In the rows, 128 means zero.
Known rows, with every way that one mark hangs from another
karu[garek]: [110  86 168 143 130 107 126 113 159 118 153 161 143 141 144 106 106 142
 142  80 144 143 135 127 119 135 140  99 107  89 140 122 155 127  75 137
 112  95 134 129  91 140 117  74]
fonol[karu[fufas[kovasuf] garek[vove] legon[bugiv] rebe]]: [130  88 175 140 127 109  88 146 100  91 141 171 167 156 166 116  76 165
 130  62 133 144 165 148 119  88 120  87  80  79 171 121 194 141 104 182
 169  87  92 141 113 139 115  99]
dosoz[nebo[fufas]]: [ 84 118 150 131 128  99 140  84 180 111 119 180 110 141 166  97 118 133
 148 116 143 132 133 134  65 140 134 126  99  72 121  98 143 107 130 165
 103  89 136 119  90 166 137 102]
fibip[nebo[vunuk[karu[fufas]]]]: [ 96 111 166 105 147  90 109 131 172 101 121 183 124 138 167 101 131 158
 125 120 154 175 150  97  80 122 140 102  86  81 125  96 143 129  92 154
 108  79 115 121  85 150 159 125]
rebe[felef karu]: [133  96 193 131 152  91 135 112 162  77 109 146 170  95 159 104 124 147
 124 126 201 135 147  90 107 136 129  94 155 137 137  89 128 118  80 159
 122  57 112 115 110 158 132 122]
kovasuf[fufas[karu nebo[dosoz vunuk] punuv]]: [100  92 202 138 111 106 116  83 180 103  67 151 161 135 171 120 122 135
 159 111 115 131 136 109 109 113 129 113  82 109  95 112 132 113  87 137
 163  93 102  98 116 157 169 101]
nebo[dosoz[vagu] fufas[kovasuf punuv[vunuk]]]: [114  90 215 136  92 122 175  75 173 124  47 164  97  96 183 114  84 115
 171  96 142  92 139 160  61 127 162 126  69 105 117  99 137 115 106 169
 162 128 120  95 120 125 153 123]
fibip[nebo[fufas vunuk]]: [ 81 115 159 112 139  91 130 109 192 106 107 175 143 142 172  84 120 142
 123 120 152 160 138 113  67 132 137 113  84  79 119  90 164 131 116 150
 103  91 126 117  85 154 163 112]
vunuk[karu[fonol fufas garek[vove]] nebo[dosoz[vagu]]]: [116 121 191 105 125  99 127 137 145 102 157 205  84 114 141 103 103 109
 182 125 109 140 148 134 102 107 147  85  66  67 129 144  91  98  44 175
 137  87 124 113  55 128 153 123]
bugiv[fufas[karu nebo]]: [111 118 177 136 121  99 129  78 179 103 106 149 140 160 159 121 120 151
 130  78 132 121 152 112 126  94 132 120  83  96 100 127 129 130  81 131
 120  82  77  79 105 120 138  91]
garek[karu[fufas rebe] vove]: [136  82 160 147 102  92  72 141 113 142 146 153 152 109 154  99 125 158
 141 111 155 138 131 125 115  87 121 114 116  79 147 116 156 119  85 195
 167 123  78 119 106 163 109  94]
dosoz[nebo[fufas] vagu]: [ 89 130 156 139 104  99 138  93 185  98 113 179  68 105 164  97 107 133
 153 109 131 127 137 108  31 158 147 132 105  61 122  99 115  83 140 145
  86  91 110 127  95 175 149 117]
dosoz[vagu]: [115 114 164 145 105 109 120 113 172 111 129 154  92 100 144 107 105 143
 137  83 141 144 131  92  74 138 154 119 125  90 137 105 128 110  95 129
 101 111 101 125  98 164 146 117]
punuv[vunuk]: [122  98 151 145 116 106 115 109 160 117 128 157 100 154 164  98 138 148
 143  95 169 141 132 130 107 106 157 110 103 117 139  97 146 134  74 179
 108 131 115 114  95 136 143 111]
kovasuf[fufas[nebo]]: [104 116 167 137 131 112 110  92 185 102 111 153 150 157 149  90 115 127
 157 100 139 149 125 122 106 125 126  97 119  94 107  91 152 111 107 140
 140  97 126 111 101 149 145  95]
karu[fufas[bugiv] rebe[nebo[vunuk]]]: [120  99 150 122 150  90  79 126 139 100 121 192 166 145 157 102 113 185
 165  57 136 122 194 106 116 102 146 100 102  89 131 124 174 123 109 172
 156 119  69 138  92 170 159 121]
legon[bugiv karu]: [122 135 164 128 142 118 100 110 177  90 108 142 129 131 151 116 126 126
 126  78 143 169 140  96 123 109 113 138 110 117 117  94 168 132  90 125
 159  89 117  76 100 148 126  84]
karu[fonol fufas[kovasuf] legon]: [ 99  96 175 126 136 136 125 114 141  52 113 178 151 144 139 141  76 152
 147  70 142 143 174 144 138  79 150  63  64  91 176 109 173 150  90 184
 134 139  70 124  86 133 135  84]
rebe[felef[meni] nebo[dosoz]]: [127  84 188 109 142 103 147  93 186  91 107 174 168 116 170  94 109 151
 147 102 176 122 145 122 101 132 134 114 126 100 112 136 122 110  75 167
 134  65 104  88  97 180 173 140]
karu[garek[vove] legon[bugiv]]: [ 99  81 150 137 126 102  88 134 150  91 165 155 181 169 154 117  86 145
 153  34 148 186 116 122 124  99 120  79  90  95 160 137 170 147  63 159
 146 120 101 106  82 142 105  75]
vagu[fibip[nebo[dosoz fufas[bugiv kovasuf]]]]: [ 97 121 167  88 137 127 143  85 192 131  98 176 154 117 176 123 107 144
 160 100 164 139 145 178  89 154 135 127  75  74  83 115 150 108 123 166
 158 119 132  91 102 134 119 140]
vunuk[karu[fonol rebe] nebo punuv[fufas[bugiv kovasuf]]]: [111 148 174 124 158 113  80 131 150  95 177 168 169 105 165 116 137 159
 182 156 119 186 154 111 127 105 122  74  87  82  97 125 163 121 104 187
 139 106 110 143 136 106 195 142]
meni[vove]: [137  90 145 143 123 107 136 100 169 106 144 154 179 134 142  98 125 151
 118  95 147 139 131 106 113 118 158 120 115 110 130  97 135 109  75 145
 118 105 107 128  89 157 141  89]
punuv[fufas[karu kovasuf]]: [106 115 187 147 123 113 115  82 168 102 116 155 168 122 149 150 147 165
 126 122 152 144 150 106 111  95 122 108 117 100 101  80 166 109 110 135
 116 120 101 122 139 158 131  91]
rebe[karu[fufas[punuv[vunuk]] garek legon] nebo[fibip]]: [115 102 181 126 142  84 109 100 158  56 101 188 129 141 166 128 129 150
 144  72 146 143 171 139 127 126 131  77  73 103 144 177 143  80  47 189
 119 105  84 108  92 134  98 130]
kovasuf[fufas[bugiv punuv]]: [115  89 180 133 134 122 112 106 185 109  85 148 164 138 161 106 111 147
 163  86 117 140 125 129 101 148 127  96  96 108 116  81 150 134 123 146
 158 120 120 110 122 139 149  98]
garek[karu[fonol rebe[nebo]] vove]: [124  88 157 131 111 109  71 141 127 135 179 146 154 110 152 106 109 141
 139 111 159 155 123 130 125  93 115 126  97  78 141 133 162 145  78 188
 151 121  71  81 109 161 162 101]
fibip[nebo]: [ 90 108 161 103 140 112 115 107 191 118 123 166 111 141 164 102 122 146
 126 112 161 152 132 119  80 142 134 118 103  84 129  97 167 133 103 154
 103  88 117 103  97 153 140 116]
fibip[nebo[dosoz fufas[karu]]]: [ 86 118 184 101 136 102 142  77 197 131  96 167 116 132 175 102 121 118
 145 132 143 119 133 152  59 138 130 133  77  85 115  99 167 124 111 144
 130  90 127  87  98 147 131 117]
fibip[nebo[dosoz fufas[karu[garek rebe]]]]: [ 85 111 189 103 135 103 136  83 185 135 107 168 124 127 176  99 114 121
 155 125 146 113 146 156  63 142 131 129  78  83 120 106 174 124 113 146
 137  84 121  95 104 141 132 113]
fonol[karu[garek legon]]: [120 102 168 145 130 109 114 131 127 102 164 156 146 164 163 109  83 149
 113  79 127 155 130 155 101 115 124  93  78  86 161 125 178 142  90 156
 115  67 120 139  95 134 108 106]
dosoz[nebo[fufas[bugiv karu punuv] vunuk] vagu]: [ 86 115 168 139  98  88 124 102 180  84  84 174 107  96 185 113 113 156
 151 104 104 133 149  77  42 146 146 139  71  73 103 108 102  96 140 140
  99  98  79 128 111 184 178 118]
kovasuf[fufas[bugiv punuv[vunuk[karu[garek]]]]]: [126  90 186 138 132 118 106 117 173 104  96 150 148 143 170 102 121 144
 177  89 122 145 129 139 102 147 131  84  79 113 116  83 136 130 111 158
 156 118 123 112 126 114 148  99]
garek[vove]: [108  87 154 134 105  96 100 125 160 140 149 158 153 133 151 105 121 142
 125  93 160 166 113  99 115  99 130 116 122  91 149 109 151 134  67 169
 141 129 133 107  85 179 147 106]
legon[bugiv[fufas[karu[fonol] kovasuf nebo[fibip]]]]: [118 114 164 122 152 113 127  84 181  73 101 152 160 162 145 130 102 139
 135  64 137 149 143 119 140  86 127 133  79  97 100 123 148 150 103 123
 146 114  71  58 122 110 147  76]
karu[fonol fufas[punuv[vunuk]] garek legon rebe[felef]]: [116  49 194 141 128 127 120 142 107  43 139 174 166 132 165 119  56 168
 185  62 167 102 203 144 134 111 159  37  66 119 205 135 156 151  87 220
 150  94  33 142  93 108 155  86]
vagu[fibip[nebo[dosoz vunuk[karu[legon]]]]]: [ 94 118 160  91 135 112 126 112 174 122 126 183 147 120 172 130 116 156
 150  99 173 173 148 151  91 134 140 110  73  80 100 132 130 111  84 167
 145 102 121 102  78 142 132 159]
vunuk[karu[fufas[kovasuf nebo]]]: [129 126 190 129 145 103 111 106 139  97 120 167 128 130 159 118 115 140
 160  95 146 163 153 122 118 102 135  85  98  93 114 106 130 112  84 165
 148  79 125 119 109 120 122 110]
karu[fonol fufas[punuv] garek legon rebe[nebo]]: [ 97  69 185 130 134 129 102 126 122  58 145 185 151 148 156 135  59 162
 185  36 129 113 203 151 138 113 145  49  48  88 187 166 180 140  75 200
 149 102  45 124  84 125 157  87]
punuv[fufas[karu]]: [106 122 169 153 128  95 113  89 170 107 140 153 160 136 142 137 153 159
 130 124 146 141 136 102  95  98 124 105 122 101 110  87 157 107 101 130
 109 114 104 123 111 165 125  94]
rebe[felef]: [126  86 173 133 141 107 138 111 169  97 133 157 168 120 155  91 103 153
 128 110 187 140 134 104 106 136 137 105 144 123 144  97 134 133  98 153
 113  70 108 122  98 153 148 108]
dosoz[nebo[fibip fufas[karu[legon rebe]] vunuk[punuv]]]: [ 74 119 141 138 125  72 119  94 166  97 127 189 160 118 175 101 133 154
 135 135 131 172 152 115  83 121 131 132  77  70 130 148 150  98 128 162
 106 112 102 151 105 163 155 129]
karu[fufas[kovasuf nebo] garek[vove] legon]: [ 97  80 179 137 107 109  92 117 134  70 120 181 177 166 166 125  80 159
 159  44 143 152 161 123 149  79 132  58  76  76 149 144 165 110  68 195
 155 114  79 133  88 141  92  74]

Rows
[130 121 180 126 123 116 120 109 134 128 131 170 127 119 173 108  87 147
 130  94 140 124 159 165  83 129 128 133  90  77 125 123 174 118 121 162
 148  73 117 119 119 150 156 150] : fonol[karu[rebe[nebo[dosoz[vagu[fibip]] fufas[kovasuf]]]]]
[124 108 158 142 130 113 104 109 162  92 119 165 153 160 166 124 146 177
 153  99 173 141 145 122 104  87 147  95 100 112  96  61 165 126 124 181
 122 161  87 120 132 131 138 111] : punuv[fufas[bugiv kovasuf] vunuk]
[ 88 136 145 118 126  99 146  76 188 119 128 184 129 133 150  68 116 113
 137 122 130 155 120 154 100 129 131 126 104  88 110 145 147  96  98 171
  96 113 140 128  78 139 123 127] : vunuk[nebo[fibip fufas]]
[120 113 161 136 119 108  95 106 133 122 149 152 135 106 164 100  93 141
 157  86 153 146 129 169  82 116 121 120  94  91 131 150 171 116 105 173
 136 107  53 105 117 132 101 131] : garek[karu[legon rebe[nebo[dosoz[vagu] fibip fufas]]]]
[ 88 106 165 129 123 109 123  83 168 101 105 164 121 130 187 115 118 143
 170 111 128 113 150 136  78 136 135 131  64  90 116 104 142 127 140 181
 124 103  96 104 122 154 160 104] : dosoz[nebo[fufas[bugiv karu[fonol rebe] punuv[vunuk]]]]
[139  96 166 133 136  92  84 146 115 114 157 180 154 159 165  99  96 166
 133  80 116 122 164 139 112 112 123 105  82  67 151 129 179 126 107 173
 155  81 104 139  99 155 135 111] : fonol[karu[fufas[bugiv] garek[vove] rebe[nebo]]]
[ 95 122 167 144 112  57 148  94 172 105 105 182 174  86 164 100 115 128
 139 134 109 167 135 123  71 102 152 136  60  81 133 171 139  92  98 122
 141 153  98 147  91 142 153 150] : nebo[dosoz[vagu] fibip fufas[karu[legon]] vunuk[punuv]]
[ 97 103 202 134 108 133 101  75 155 103  92 142 163 106 173 155 118 158
 127  81 142 161 158 127 140  99 119 114  85 116 128 116 174 139  87 146
 125 116  84 110 154 147 121  95] : fufas[karu[legon] kovasuf]
[105 115 187 120 131 125  80  67 165  93  86 131 195 134 188 141 109 159
 157  71 125 143 150 104 155  95 119 139  78 108  61 118 169 138 122 142
 156 113  60  85 170 147 130  93] : fufas[bugiv karu kovasuf nebo]
[101 115 173 133 119 106 129  95 168  90 113 179 170 135 154 140 114 165
 147 104 171 145 150  99  96  82 146 107 111  82  70 101 144  91 109 152
 140 119  87 116 105 162 152 126] : punuv[fufas[kovasuf nebo[dosoz[vagu[fibip]] vunuk]]]
[118  61 206 139  97 145 132  92 158 111  58 152 118 117 190 138 111 163
 138  83 162 132 148 131 131 117 150 111  79 126 125 101 150 143  83 200
 138 126 104 102 150 124 161 104] : fufas[kovasuf punuv[vunuk]]
[119 106 160 118 152  99 114  98 159 110 146 172 185 115 164  76  93 150
 155  84 181 136 162 135 101 144 127 120 129 111 133 134 171 123 131 166
 138  88  86 119 116 146 161 140] : karu[rebe[felef nebo[fibip fufas[bugiv]]]]
[102 100 179 108 127 121 139  67 164 113  98 176 153 134 161 119  84 127
 144  90 171 144 138 141 133  92 145 143  99  92  92 146 162 115  98 166
 160 118  96  91 121 137 126 132] : fufas[kovasuf nebo[dosoz fibip]]
[ 95 111 172 104 150  84 116 131 180 116 130 186 137 133 172 111 138 156
 137 150 152 170 137 101  68 114 142 107  81  76 114 106 152 125  88 151
 129  90 121 117  88 146 172 145] : fibip[nebo[dosoz vunuk[karu punuv[fufas]]]]
[119 113 174 136 147  68 120 106 154  79  91 170 150 124 152 116 140 145
 139 122 150 135 156  95 118  93 146  97 112  97 123 129 141  92  64 166
 150 106 111 128  87 158 115 126] : rebe[karu[fufas[nebo[dosoz fibip vunuk[punuv]]]]]
[ 94 121 142 126 106  98 129 102 179 101 134 192  65  97 149 107 113 144
 134 111 143 151 136 101  52 155 152 149 113  61 132 132 105  77 129 146
  79 109  87 130  97 176 140 143] : dosoz[nebo[fibip] vagu]
[103 123 176 104 125 128 136  89 184 119  97 165 132 111 189 125 122 147
 156 106 171 157 149 172  94 160 133 110  68  85  89 114 133 103 110 185
 142 105 137  95 115 114 131 137] : vagu[fibip[nebo[fufas[kovasuf punuv[vunuk[karu]]]]]]
[112 111 165 135 144 115 112 103 168  99 125 163 187 142 148 133 124 173
 142  94 157 149 140 110 104 100 130  99 116  96  95  69 175 125 135 148
 131 138  99 124 129 150 129 102] : punuv[fufas[bugiv kovasuf]]
[111 110 188 112 165 109  98 114 157  37 110 180 159 143 156 144 105 151
 157  61 134 137 187 131 144 113 127  65  61  90 134 140 166 117  67 171
 129 106  75  96 100 141 129 100] : rebe[karu[fonol fufas[bugiv kovasuf] garek legon] nebo]
[101 111 163 139 129 101 108 104 182  94 108 160 164 157 150  89 117 137
 149 101 139 161 132 105 108 114 132  97 113  93 104  93 147 114 102 137
 138  99 121 120  93 157 163  98] : kovasuf[fufas[nebo[vunuk]]]
[126 124 175 143 157 103  89 138 135 114 186 143 154  96 157 115 123 145
 169 132 137 186 147 113 124 119 135  82  93  90 152 127 163 147  84 162
 153  98 131 135 125 105 190 126] : vunuk[karu[fonol rebe] punuv]
[101 111 179 109 144  98 127  85 183 103  96 186 171 138 170 118 108 137
 150  88 119 134 157 133 110 102 134 134  52  88  92 132 161 132  95 136
 141 119 102  82 100 161 189 115] : rebe[nebo[dosoz fufas[bugiv karu[fonol] kovasuf] vunuk]]
[113 114 178 125 153  66 108 113 178  91 108 184 153 128 162 130 156 156
 134 125 148 148 155  87 104 100 134 106 102  94 103 140 151  95  45 151
 132  99 118 102  86 179 175 149] : rebe[karu nebo[dosoz vunuk[punuv[fufas]]]]
[ 95 112 164 112 147  90  93 138 170 113 138 171 140 123 177  99 136 165
 131 133 153 188 149  89  86 129 136 103  90  81 127 109 162 136  95 157
 115  81 115 130 105 143 182 137] : fibip[nebo[vunuk[karu[rebe] punuv]]]
[ 92 116 164 101 131 113 142  97 192 125  98 183 163 110 178 122 120 154
 146 121 161 157 150 154  95 143 141 121  71  68  89 127 146 102 106 164
 150 118 138 111  95 139 146 141] : vagu[fibip[nebo[dosoz fufas[kovasuf] vunuk[punuv]]]]
[109  73 174 124 140 128 113 128 133  47 185 161 217 120 159 105  61 160
 168  55 174 142 188 136 137 124 138  63  87 100 170 155 165 145  80 184
 131  74  45 121 103 140 183 102] : karu[fonol garek legon rebe[felef[meni[vove]] nebo]]
[106 119 174 129 140 100 140  64 171 109 103 159 200 107 161 104 107 123
 141  97 123 154 141 167 121 136 120 138  70  91 107 132 169 115 145 129
 138 146 116 122 147 112  96  94] : nebo[fibip fufas[bugiv karu[garek] kovasuf]]
[ 94 109 141 122 154 106  99 128 141  31 134 173 187 185 149 121  70 159
 168  51 124 150 161 113 134  60 154  62  50  89 145 125 164 155  97 183
 145 135  38 120  60 144 144  95] : karu[fonol fufas[bugiv nebo[vunuk]] legon]
[133 112 166 141 126 101  97 121 133 124 149 153  99 132 171  98 138 145
 165  95 178 156 147 136 101 106 150  98 103 123 138  98 139 137  75 187
 131 109 118 117 113 116 150 133] : punuv[vunuk[karu[rebe]]]
[ 98 115 159  91 132 123 136  95 189 137 119 177 131 120 165 127 118 149
 149 105 172 144 141 162  92 150 141 126  89  77  98 127 139 105  95 165
 144 108 129  93  85 146 121 146] : vagu[fibip[nebo[dosoz]]]
[131  78 171 137 127 111 124 111 140 105 136 145 199  90 162  86 106 168
 145  95 191 128 166 106 109 126 144 106 153 116 142 101 150 128 104 175
 148  78  89 139 125 167 165 122] : karu[rebe[felef[meni[vove]]]]
[120 125 166 148 106  98  99  93 160 109 135 167 114 130 166 135 166 167
 163 117 168 118 164 126  83  97 145 112 103 109  99 102 139  87  94 168
 121 137  74 111 117 152 150 136] : punuv[fufas[karu[rebe[nebo[dosoz[vagu[fibip]]]]]] vunuk]
[115 111 172 127 121 102 150  93 180 109 107 168 116 160 151 110  92 143
 144  69 144 110 144 120  98  98 152 118  90  86 106 123 123 126  83 140
 132  89  83  78  81 120 145 115] : bugiv[fufas[nebo[dosoz[vagu]]]]
[108  70 167 141 109 102  89 134 127 145 175 161 168 118 153 100 100 151
 155  71 167 144 156 116 124 120 133 102 124  88 159 128 174 134  78 168
 154 106 115 134 104 156 141  95] : karu[garek[vove] rebe]
[ 80 132 149 134 105  79 141  97 179  79 118 194 100  88 156 102 116 134
 130 130 122 155 151  93  49 138 151 151  78  58 122 130 100  82 138 130
  78 113  83 135  95 177 174 128] : dosoz[nebo[fibip fufas[karu[fonol]] vunuk] vagu]
[ 88 100 215 105 113 120 149  78 195 120  64 166 103 100 188 120 101 125
 150 121 133 110 146 144  58 156 136 132  62  82 111 105 152 114 115 145
 133  88 108  88 127 135 143 113] : fibip[nebo[dosoz[vagu] fufas[karu[garek] kovasuf punuv]]]
[ 98 123 162 100 139 110 129 106 184 114 108 169 165 116 183 118 117 156
 153  99 156 170 145 147  90 155 133 109  66  80  83 119 129 110 114 167
 144 102 132 105  98 131 141 140] : vagu[fibip[nebo[fufas[bugiv punuv] vunuk[karu]]]]
[104 116 176 141 130 112  97  91 182  96 103 143 160 139 149 115 131 134
 151  95 120 161 131 130 106 123 112  97 102 109 129  91 158 123 102 121
 139 113 111 110 119 148 130  84] : kovasuf[fufas[karu[legon[bugiv]]]]
[116  66 198 121 127 146 118  98 164 110  63 144 177 115 186 143  87 173
 150  58 134 137 142 121 133 129 136 117  75 118 104  99 165 160 121 174
 164 131  92  99 161 132 147 103] : fufas[bugiv kovasuf punuv]
[136  61 184 128 141 122 124 132 126  57  99 157 180 107 167 106  87 177
 184  88 159  86 196 121 127 108 163  76  87 114 159  99 140 155 121 219
 179 119  43 125 120 139 189 108] : karu[fonol fufas[bugiv punuv[vunuk]] rebe[felef[meni]]]
[101  90 183 135 110 110 120  96 149  72  83 171 124 156 172 130  75 154
 173  51 130 115 149 125  97  89 154  73  75 101 145 142 144 109  74 194
 158 105  59 116  75 146 105 117] : karu[fufas[nebo[dosoz[vagu]] punuv] legon]
[110 124 161 144 142  94 100  95 171 102 140 149 184 143 148 135 148 168
 144 108 135 141 134 101  97 100 123 107 112 103  96  82 162 119 123 129
 123 130  91 119 121 162 120  97] : punuv[fufas[bugiv karu]]
[119 102 159 123 149  61 135 130 150 128 148 197 170 106 150 104 128 140
 133 140 143 197 130 115 105  92 156 126  79  85 131 166 129 115  65 144
 155 131 131 140  82 129 162 168] : nebo[dosoz fibip vunuk[karu punuv]]
[101  93 202 146 109 124  98  90 165 110  87 138 159 113 169 125 120 147
 159  92 124 140 150 132 106 134 116  93  95 121 138 102 160 126 102 149
 154 102  98 117 138 145 147 101] : kovasuf[fufas[karu[legon rebe] punuv]]
[129 117 195 125 130 134 125 103 183  82  59 146 130 128 164 136 114 142
 117  62 136 150 163 103 136 106 115 134  78 118 107  96 153 142  92 133
 169  83  95  55 124 111 142  79] : legon[bugiv[fufas[kovasuf punuv]] karu]
[107  87 146 127 137  67 142 121 164 128 134 199 176 118 144 103 123 149
 121 134 143 176 129 111 110  91 162 138  89  83 136 168 147 117  71 143
 147 152 118 143  74 152 163 155] : nebo[dosoz fibip vunuk[punuv]]
[124 111 189 152 146 100  82 151 128 104 199 156 190  98 156 132 128 157
 170 141 145 192 155 105 133 107 123  62  90  71 140 119 167 128  89 167
 161 110 127 144 138 104 187 107] : vunuk[karu[fonol garek[vove] rebe] punuv[fufas[kovasuf]]]
[125 113 159 145 136 100  92 111 151  82 151 150 168 145 164 123 151 173
 164 119 168 122 159 112 103  87 142  99  99 126 113  74 156 135 124 171
 124 143  54 115 129 138 163 110] : punuv[fufas[bugiv karu[fonol rebe[felef]]] vunuk]
[ 96  84 192 147 112 104 155  96 165 100  61 164 184 115 179 107  98 149
 127  93 140 154 149 113 103 109 143 107  73 103 113  97 155 138 107 160
 137 113 131 129 115 143 180  92] : nebo[fufas[kovasuf punuv] vunuk]
[122 114 171 147 123 109  94  94 162  92 110 153 157 147 173 140 163 178
 150 110 157 136 153 117 112  83 137 107  90 118  89  68 160 122 120 166
 121 158  73 114 149 136 136 103] : punuv[fufas[bugiv karu kovasuf] vunuk]
[129 111 203 131 137 109 117 104 139  95 103 162 127 124 170 127 110 143
 162  91 141 155 153 121 119 108 136  83  87 101 114 110 124 115  81 175
 156  75 120 112 118 116 130 110] : vunuk[karu[fufas[kovasuf nebo punuv]]]
[113 123 135 121 132  92 117 103 174 105 140 192 129 171 157  99 151 155
 164 124 156 133 127 141  86  87 151 111  96 106  88 106 143 101 105 193
 114 161  89 118  87 136 128 148] : punuv[fufas[bugiv] vunuk[nebo[dosoz fibip]]]
[ 93 129 169 103 126 126 133  77 193 122 100 164 150 108 176 127 124 147
 142 110 161 152 151 164 101 158 126 124  80  77  88 117 147 100 117 159
 134 107 132 100 113 137 121 123] : vagu[fibip[nebo[fufas[karu kovasuf]]]]
